Known rows, with every step that occurs
z-x: [-0.23  0.07  0.11  0.17  0.06  0.21  0.40 -0.18 -0.08 -0.07  0.14  0.07
  0.18  0.09 -0.15  0.05  0.10  0.16 -0.16 -0.12  0.24 -0.01  0.13]
z-n-j: [ 0.05  0.02  0.22  0.00 -0.30  0.30  0.40 -0.28 -0.18 -0.04  0.26  0.17
  0.22  0.13 -0.10 -0.07 -0.05 -0.10 -0.10 -0.01  0.33 -0.08  0.21]
j-s-v: [-0.09  0.10 -0.11  0.23  0.48  0.08  0.25 -0.12 -0.16  0.16  0.17  0.02
  0.27  0.03 -0.03  0.10  0.16  0.16 -0.05 -0.18  0.18  0.25  0.05]
d-z-n-j-s: [ 0.01 -0.04  0.22  0.10  0.30  0.15  0.32 -0.25 -0.15  0.24  0.24  0.30
  0.30 -0.03 -0.04  0.05 -0.10 -0.26 -0.03  0.02  0.16 -0.04  0.10]
n-y-z-x-s-v: [-0.22  0.31  0.20  0.26  0.36  0.55  0.26 -0.05 -0.03  0.01  0.19 -0.03
  0.22 -0.15  0.11  0.17 -0.01  0.24 -0.19 -0.17 -0.03  0.14 -0.01]
x-y-z: [-0.11  0.17  0.20  0.13 -0.02  0.21  0.36 -0.16 -0.12  0.11  0.20  0.07
  0.23  0.16 -0.13  0.16 -0.04  0.17 -0.03  0.04  0.23  0.05  0.21]
r-v-y: [-0.14  0.04  0.09  0.08 -0.17  0.07  0.31 -0.13 -0.10  0.10  0.23  0.05
  0.20  0.30 -0.16  0.02  0.18  0.13 -0.10 -0.05  0.01  0.10  0.28]
n-j: [ 0.04 -0.03  0.12  0.11 -0.05  0.36  0.35 -0.23 -0.16 -0.04  0.21  0.13
  0.19  0.04 -0.08 -0.01 -0.01  0.08 -0.15 -0.02  0.18 -0.05  0.11]
j-y-z-n: [-0.03  0.28  0.17 -0.10 -0.30  0.25  0.29 -0.21 -0.08  0.20  0.31  0.13
  0.15  0.03 -0.08  0.03 -0.21  0.00  0.25 -0.08  0.04  0.08  0.25]
z-s: [-0.11 -0.10  0.16  0.06 -0.04  0.15  0.42 -0.19 -0.09  0.08  0.03  0.10
  0.22  0.10 -0.22 -0.01  0.10  0.15  0.05 -0.13  0.34  0.02  0.23]
d-z-s: [-0.13 -0.09  0.22  0.12  0.20  0.11  0.45 -0.27 -0.03  0.23  0.05  0.17
  0.23  0.07 -0.23  0.02  0.02  0.07  0.17 -0.04  0.11  0.00  0.18]
z-n: [-0.06  0.12  0.13 -0.04 -0.29  0.07  0.43 -0.25 -0.12  0.04  0.24  0.16
  0.17  0.25 -0.16 -0.08 -0.03 -0.04 -0.02 -0.07  0.41  0.06  0.24]
x-s: [-0.17  0.08  0.10  0.08 -0.06  0.18  0.43 -0.11 -0.04  0.13  0.14  0.15
  0.23  0.02 -0.12  0.12 -0.12  0.10 -0.07 -0.18  0.25  0.22  0.16]
x-y-z-n-j-s: [-0.01  0.05  0.30  0.11  0.03  0.27  0.27 -0.12 -0.22  0.17  0.24  0.18
  0.38  0.01 -0.01  0.22 -0.10 -0.14 -0.10  0.06  0.36 -0.03  0.21]
v-y-z: [-0.07  0.16  0.20  0.09  0.08  0.09  0.26 -0.14 -0.03  0.13  0.19  0.06
  0.18  0.25 -0.05  0.11 -0.03  0.19  0.05 -0.05  0.09 -0.22  0.24]
x-y: [-0.12  0.01  0.14  0.13 -0.16  0.15  0.43 -0.17 -0.14  0.05  0.15  0.11
  0.26  0.28 -0.24  0.02  0.05  0.12 -0.09  0.09  0.29  0.18  0.28]
j-y-z-x: [-0.21  0.23  0.13  0.13  0.05  0.39  0.25 -0.14 -0.04  0.09  0.20  0.03
  0.16 -0.13 -0.07  0.16 -0.08  0.19  0.09 -0.14 -0.11  0.02  0.13]
z-n-j-s-v: [ 0.00  0.04  0.06  0.17  0.22  0.24  0.28 -0.18 -0.24  0.09  0.26  0.10
  0.35 -0.01  0.02  0.06  0.09 -0.06 -0.10 -0.11  0.23  0.11  0.11]
j-s: [-0.07 -0.01 -0.01  0.10  0.29  0.04  0.26 -0.12 -0.14  0.16  0.14  0.15
  0.22  0.06 -0.05  0.07  0.05  0.04 -0.08 -0.15  0.33  0.13  0.09]
v-y-z-s: [-0.12  0.00  0.32  0.09  0.07  0.11  0.30 -0.12 -0.02  0.18  0.04  0.05
  0.27  0.19 -0.14  0.14  0.04  0.22  0.17 -0.09  0.17 -0.28  0.30]
s-v-y-z: [-0.10  0.25  0.10  0.22  0.31  0.14  0.26 -0.14 -0.06  0.15  0.22 -0.08
  0.24  0.21 -0.03  0.14  0.10  0.32  0.08 -0.09 -0.07 -0.10  0.19]
v-y-z-x: [-0.22  0.16  0.27  0.21  0.18  0.17  0.27 -0.11 -0.02  0.04  0.14  0.01
  0.23  0.18 -0.07  0.18  0.06  0.21 -0.06 -0.09  0.09 -0.30  0.22]
r-v-y-z-x: [-0.29  0.20  0.21  0.19  0.01  0.20  0.26 -0.08 -0.05  0.05  0.23 -0.02
  0.21  0.08 -0.06  0.24  0.17  0.17 -0.15 -0.12 -0.06 -0.10  0.21]
d-z-x-s-v-y: [-0.39  0.12  0.23  0.43  0.52  0.17  0.42 -0.08  0.06  0.23  0.09  0.03
  0.41  0.09 -0.13  0.24  0.04  0.19 -0.01 -0.08 -0.25  0.06  0.18]

Rows
[-0.29  0.01  0.21  0.24 -0.04  0.24  0.45 -0.14 -0.12 -0.04  0.10  0.06
  0.30  0.22 -0.26  0.09  0.12  0.15 -0.19  0.04  0.29  0.10  0.26] | z-x-y
[-0.27  0.25  0.17  0.34  0.38  0.22  0.27 -0.10 -0.04  0.05  0.17 -0.12
  0.28  0.14 -0.03  0.22  0.17  0.33 -0.04 -0.13 -0.08 -0.17  0.17] | s-v-y-z-x
[ 0.03  0.04  0.30  0.06  0.15  0.16  0.16 -0.10 -0.14  0.19  0.23  0.17
  0.33  0.11  0.07  0.17 -0.08 -0.11 -0.04 -0.04  0.25 -0.31  0.24] | v-y-z-n-j-s
[-0.19  0.10  0.21  0.25  0.16  0.27  0.40 -0.14 -0.13  0.16  0.08 -0.06
  0.37  0.05 -0.17  0.22  0.14  0.31  0.11 -0.04  0.14  0.11  0.24] | x-y-z-s-v
[-0.19 -0.06  0.22  0.27  0.46  0.06  0.40 -0.21 -0.01  0.28  0.03  0.03
  0.36  0.25 -0.22  0.04  0.18  0.23  0.22 -0.01 -0.15 -0.06  0.28] | d-z-s-v-y
[-0.25  0.09  0.18  0.24  0.33  0.17  0.43 -0.25 -0.02  0.09  0.16  0.14
  0.19  0.06 -0.17  0.06  0.05  0.06 -0.06 -0.03  0.02 -0.05  0.09] | d-z-x
[-0.13  0.03 -0.03  0.25  0.53 -0.01  0.21 -0.06 -0.12  0.21  0.12  0.01
  0.35  0.25 -0.04  0.08  0.20  0.20 -0.02 -0.12  0.08  0.08  0.20] | j-s-v-y
[-0.01  0.14  0.18  0.11  0.29  0.45  0.25 -0.17 -0.10  0.08  0.13 -0.03
  0.17  0.02  0.03 -0.02  0.12  0.27  0.04 -0.09  0.07  0.01  0.08] | n-y-z-s-v
[ 0.04  0.11  0.38  0.04 -0.18  0.25  0.29 -0.20 -0.11  0.07  0.27  0.12
  0.26  0.22 -0.02  0.08 -0.09 -0.02 -0.01  0.03  0.16 -0.37  0.30] | v-y-z-n-j
[ 0.06  0.12  0.25 -0.07 -0.01  0.22  0.38 -0.31 -0.07  0.11  0.27  0.25
  0.10  0.29 -0.07 -0.26 -0.08 -0.15 -0.01  0.14  0.13  0.02  0.17] | d-z-n-y
[-0.13  0.16  0.13  0.19  0.27  0.25  0.35 -0.18 -0.09  0.14  0.11 -0.06
  0.25 -0.07 -0.07  0.17  0.13  0.31  0.15 -0.21  0.10  0.02  0.11] | y-z-s-v
[-0.20  0.10  0.10  0.25  0.17  0.13  0.37 -0.05 -0.03  0.18  0.13  0.00
  0.37  0.21 -0.10  0.14  0.03  0.25  0.00 -0.13 -0.01  0.18  0.27] | x-s-v-y
[ 0.01  0.20  0.12  0.17  0.35  0.29  0.21 -0.16 -0.21  0.15  0.31  0.07
  0.31 -0.15  0.13  0.21  0.00 -0.03 -0.03 -0.15  0.15 -0.03  0.04] | y-z-n-j-s-v
[-0.11  0.21  0.30  0.01 -0.29  0.13  0.42 -0.19 -0.14  0.11  0.26  0.12
  0.26  0.23 -0.15  0.13 -0.09 -0.01  0.00  0.06  0.36  0.04  0.31] | x-y-z-n
[-0.35  0.16  0.09  0.35  0.25  0.30  0.43 -0.08 -0.05  0.03  0.12 -0.03
  0.33 -0.09 -0.10  0.24  0.07  0.24 -0.16 -0.25  0.08  0.26  0.08] | z-x-s-v
[-0.37  0.10  0.18  0.36  0.27  0.22  0.38 -0.01  0.00  0.08  0.07 -0.05
  0.40  0.13 -0.12  0.23  0.11  0.27 -0.12 -0.17 -0.01  0.10  0.24] | z-x-s-v-y
[-0.10  0.10  0.04  0.22  0.20  0.08  0.33 -0.15 -0.08  0.09  0.16 -0.04
  0.27  0.35 -0.13 -0.01  0.18  0.28  0.01 -0.06  0.02  0.01  0.26] | s-v-y
[ 0.06  0.03  0.18 -0.05 -0.40  0.43  0.33 -0.25 -0.16  0.07  0.28  0.18
  0.23  0.06 -0.12 -0.09 -0.16 -0.09  0.08  0.02  0.04  0.09  0.28] | z-n-j-y
[-0.22  0.23  0.18  0.18  0.15  0.26  0.32 -0.16 -0.06 -0.01  0.19  0.03
  0.16 -0.04 -0.05  0.20  0.02  0.18 -0.09 -0.16  0.18 -0.14  0.06] | y-z-x
[ 0.05  0.18  0.29  0.00 -0.20  0.35  0.34 -0.25 -0.15  0.03  0.32  0.14
  0.19 -0.01  0.01  0.08 -0.14 -0.06 -0.04 -0.04  0.24 -0.20  0.15] | y-z-n-j
[-0.20  0.26  0.17  0.25  0.27  0.18  0.29 -0.03  0.00  0.24  0.18 -0.04
  0.33  0.07  0.00  0.29 -0.06  0.29  0.06 -0.18 -0.09  0.05  0.19] | x-s-v-y-z
[-0.11  0.13  0.23  0.19  0.02  0.63  0.21 -0.17 -0.09  0.03  0.23  0.05
  0.21 -0.24 -0.01  0.17 -0.10  0.14  0.01 -0.07 -0.17 -0.11  0.10] | n-j-y-z-x
[-0.15  0.00  0.31  0.11 -0.05  0.23  0.40 -0.14 -0.10  0.15  0.05  0.07
  0.30  0.09 -0.21  0.19  0.02  0.19  0.07  0.00  0.29 -0.01  0.28] | x-y-z-s
[ 0.00  0.06  0.12  0.23  0.51  0.19  0.31 -0.25 -0.18  0.24  0.27  0.17
  0.36 -0.06  0.01  0.07  0.02 -0.14 -0.01 -0.01 -0.01  0.07  0.05] | d-z-n-j-s-v
[ 0.00 -0.02  0.16  0.19  0.26  0.15  0.23 -0.12 -0.19  0.15  0.20  0.07
  0.42  0.20 -0.01  0.05  0.12 -0.03 -0.08 -0.03  0.15 -0.06  0.25] | z-n-j-s-v-y
[-0.18  0.04  0.27  0.06 -0.09  0.14  0.28 -0.09 -0.06  0.21  0.13  0.01
  0.25  0.10 -0.13  0.20  0.16  0.18  0.07 -0.13  0.01 -0.08  0.30] | r-v-y-z-s
[-0.10  0.24  0.12  0.15  0.38 -0.02  0.19 -0.08 -0.12  0.27  0.23  0.02
  0.35  0.20  0.04  0.19  0.06  0.06  0.09 -0.14  0.15 -0.06  0.23] | j-s-v-y-z-n
[-0.16  0.01  0.13  0.26  0.43  0.16  0.45 -0.27 -0.06  0.24  0.08  0.05
  0.28  0.03 -0.20  0.05  0.14  0.20  0.19 -0.08 -0.06  0.11  0.13] | d-z-s-v
[-0.20  0.15  0.29  0.22  0.02  0.66  0.25 -0.06 -0.03  0.12  0.18  0.09
  0.30 -0.40  0.01  0.33 -0.27  0.11 -0.01 -0.16 -0.18  0.05  0.09] | n-j-y-z-x-s
[-0.19  0.31  0.26  0.15  0.03  0.13  0.36 -0.07 -0.01  0.24  0.23  0.02
  0.36  0.14 -0.02  0.23 -0.11  0.12  0.09 -0.16  0.06  0.03  0.30] | x-s-v-y-z-n
